What can hang from each mark
J_228: J_386 J_606 J_927
J_368: J_386 J_524
J_927: J_228 J_443
J_443: J_288 J_524 J_922
J_288: J_443
J_386: J_228 J_368

Each row was made from one small tree. The marks that hang from a mark follow it in brackets, in the order of their numbers. Every link used is in the known rows. Write each row's tree.
In the rows, 128 means zero.
Known rows
J_443[J_288 J_524 J_922]: [147 159 149 114  73 111 131 115 142 140  99 171 131 162 104 131  66 110
 103 137 112  95 152 123  87]
J_228[J_386 J_606 J_927[J_443[J_288]]]: [169 135 161 111 165 135 134  72 115 178 123 133 127  70 123 116 169 173
 122  73  93  98 104 135 154]
J_386[J_228[J_606] J_368[J_524]]: [178 167 200 100 107 108 139  78 100 132 121 139  94 210 186  80  96 141
 181 132  82 139 137  92  67]
J_228[J_386 J_927[J_443]]: [168 135 131 117 176 154 120  78 132 154 153 107 113  73 122 144 183 160
 120  93  83 104 103 135 189]
J_386[J_228 J_368[J_524]]: [181 157 192  89 143 108 132  85 107 112 133 120  87 198 156 119 111 129
 155 140  79 145 134 100  82]
J_288[J_443[J_922]]: [151 118 130  98 129 117 135  89 140 102 119 144 126 160 126 112 124 151
 142 100 110 100 166 125 104]
J_443[J_288 J_524]: [135 139 171 121  88 114 137 102 136 135  93 156 110 111  95 137  97 104
  98 148 114  93 148 131 103]
J_368[J_386]: [151 145 128 136 156 132 136 115 120 138 149 164 106 125 112 121 169 142
 125 134  87 108 131 156 110]
J_927[J_443]: [121 125 148 116 150 144 127 101 142 122 145  99 110 102 107 163 152 165
 130 110 113  98 130 130 148]
J_386[J_228[J_606 J_927] J_368[J_524]]: [191 185 200  94 114 107 139  77 105 166 112 163 101 200 186  72 117 133
 171 135  67 138 114 109 100]
J_443[J_288 J_922]: [147 140 136  97 143 104 128 110 143 132 118 156 129 160 112 142 109 131
 100 113 114  97 150 127  92]
J_927[J_228[J_386[J_368] J_606]]: [185 141 177 124 122 121 132  87 105 151 127 137 100 140 192 101 116 137
 151  95  40  89 159  96 100]
J_228[J_386[J_368[J_524]] J_606 J_927]: [201 156 152 115 123 136 137  72  99 197 111 145 101 153 175  55 130 128
 161 119  67 125  94 103 134]
J_927[J_228[J_386] J_443[J_288]]: [157 117 208  88 167 125 115  78 102 120 136 109 107  81 110 186 163 168
 106  81  70  91 142 120 126]
J_228[J_386[J_368[J_524]] J_927[J_443]]: [181 142 157  95 160 157 130  74 112 176 143 105  91 123 133 123 160 149
 140  95  83 125  84 111 169]
J_228[J_927[J_443]]: [135 141 147 115 158 142 128  94 147 157 142 120 117  98 107 157 169 156
 115 111 104 101 106 142 177]
J_228[J_606]: [132 142 144 137 113 120 135  94 131 140 116 144 116 128 147  96 125 151
 149 130  99 100 143 116 109]
J_288[J_443]: [139 103 156 105 145 120 141  77 131 101 118 132 106 113 112 117 154 144
 136 114 108 102 157 136 119]
J_927[J_228[J_606] J_443[J_288 J_922]]: [137 150 204  89  98 108 118 105 120 138 115 154 136 155 132 152 105 190
 133  84  93  87 149 115  88]
J_288[J_443[J_524 J_922]]: [150 134 141 117  64 127 137  95 140 110  98 159 124 164 127 100  87 128
 144 130 104  99 169 120 100]
J_927[J_228 J_443[J_288 J_922]]: [142 142 200  84 126 110 113 108 130 121 131 138 130 149 107 192 117 171
 106  90  96  87 155 124  98]
J_368[J_386[J_228[J_927]] J_524]: [196 183 187 102 155 111 122  88  85 144 143 190 101 174 132 104 183 146
 147 153  65 156 100 154 110]
J_386[J_368]: [148 130 130 119 150 125 144 109 148 134 136 121  95 140 133 128 111 114
 118 117  96  98 140 119 119]
J_228[J_386[J_368] J_606]: [183 138 125 133 138 131 142  82 120 160 130 123 104 129 184  76 113 132
 146  98  75 100 140 106 111]

Which tree is each row?
[184 133 148 106 146 134 132  82 104 140 135 105  82 153 143 103 120 119
 148 120  78 128 117  99 115] : J_228[J_386[J_368[J_524]]]
[186 153 206 111  93 122 124  69  78 152 113 138  87 163 189  88 117 143
 177 120  43 125 135  82  85] : J_927[J_228[J_386[J_368[J_524]] J_606]]
[199 148 144 103 159 134 132  75 108 172 125 131  89 145 139  99 144 109
 134 121  68 128  97 112 148] : J_228[J_386[J_368[J_524]] J_927]
[180 175 180 113 133 109 130  77 120 150 125 171 127 155 176  94 140 148
 146 131  73 116 144 128 120] : J_386[J_228[J_606 J_927]]
[182 178 195  93 162 128 122  91  86 139 161 157 101 157 117 132 194 179
 155 127  74 154  89 152 131] : J_368[J_386[J_228[J_927[J_443]]] J_524]
[180 174 168 126 140 108 135  99  98 130 149 179 116 158 170  84 157 166
 159 125  70 128 144 148  74] : J_368[J_386[J_228[J_606]]]
[179 166 197  74 155 129 131  82 114 144 142 115  93 173 144 142 143 153
 149 117  82 139 104 116 138] : J_386[J_228[J_927[J_443]] J_368[J_524]]
[196 170 192  80 150 112 133  83 111 150 126 147  90 193 155 114 127 121
 144 138  72 139 116 113 116] : J_386[J_228[J_927] J_368[J_524]]
[197 194 191 111 120 111 129  86  77 163 127 204 110 179 161  63 169 163
 175 145  62 154 101 146  93] : J_368[J_386[J_228[J_606 J_927]] J_524]
[195 188 163 123 148 109 135  97 100 162 142 206 123 149 170  80 170 161
 147 127  57 123 125 156 112] : J_368[J_386[J_228[J_606 J_927]]]
[182 140 152 120 111 132 137  74  95 157 121 121  93 159 175  62 116 135
 173 116  78 127 115  91  93] : J_228[J_386[J_368[J_524]] J_606]
[167 178 193 111 101 134 123  87 134 134 136 140 117 127 131 154 127 143
 125 138  85 115 129 129 154] : J_386[J_228[J_927[J_443[J_524]]]]
[137 167 189 121  43 137 109 117 135 120 127 145 122 162 129 173  76 153
 130 134  80  91 155 103 117] : J_927[J_228 J_443[J_524 J_922]]
[164 162 184  96 176 130 122  85 133 130 156 123 116 127 133 163 168 169
 123 113  88 113 126 133 154] : J_386[J_228[J_927[J_443]]]
[192 142 114 113 178 137 139  86 136 173 138 132 100 114 150 111 150 109
 111 100  66 103 117 121 160] : J_228[J_386[J_368] J_927]
[179 167 180  67 174 104 122  93 130 135 141 148 140 163 120 169 131 165
 101  87  97 109 130 139 127] : J_386[J_228[J_927[J_443[J_288 J_922]]]]
[135 154 151 131 124 142 136  90 138 174 128 137 126 105 132 114 153 175
 142 105 105  99 103 135 164] : J_228[J_606 J_927[J_443]]
[194 168 164  93 172 111 139  90 143 145 144 146 103 163 162 132 136 114
 117 118  69 114 139 127 132] : J_386[J_228[J_927] J_368]
[171 138 184 116 132 139 131  86 109 153 146 103 102 121 179 129 127 172
 154  73  55  86 142  99 122] : J_927[J_228[J_386[J_368] J_606] J_443]
[121 131 181 118  98 130 135 105 138 138 111 125 111  94  78 163 111 140
 101 118 122  91 134 131 124] : J_927[J_443[J_288 J_524]]
[185 134 177 111 152 125 124  86 116 131 143 122  89 130 163 144 127 121
 120 108  43  95 160 105 119] : J_927[J_228[J_386[J_368]]]
[185 140 198 100 125 122 120  76  87 135 129 123  74 156 161 128 121 125
 148 128  43 120 133  90  99] : J_927[J_228[J_386[J_368[J_524]]]]
[184 187 176 121 118 139 130 108 114 150 155 173 114 128 122 141 154 155
 127 134  70 122 117 160 142] : J_368[J_386[J_228[J_927[J_443[J_524]]]]]
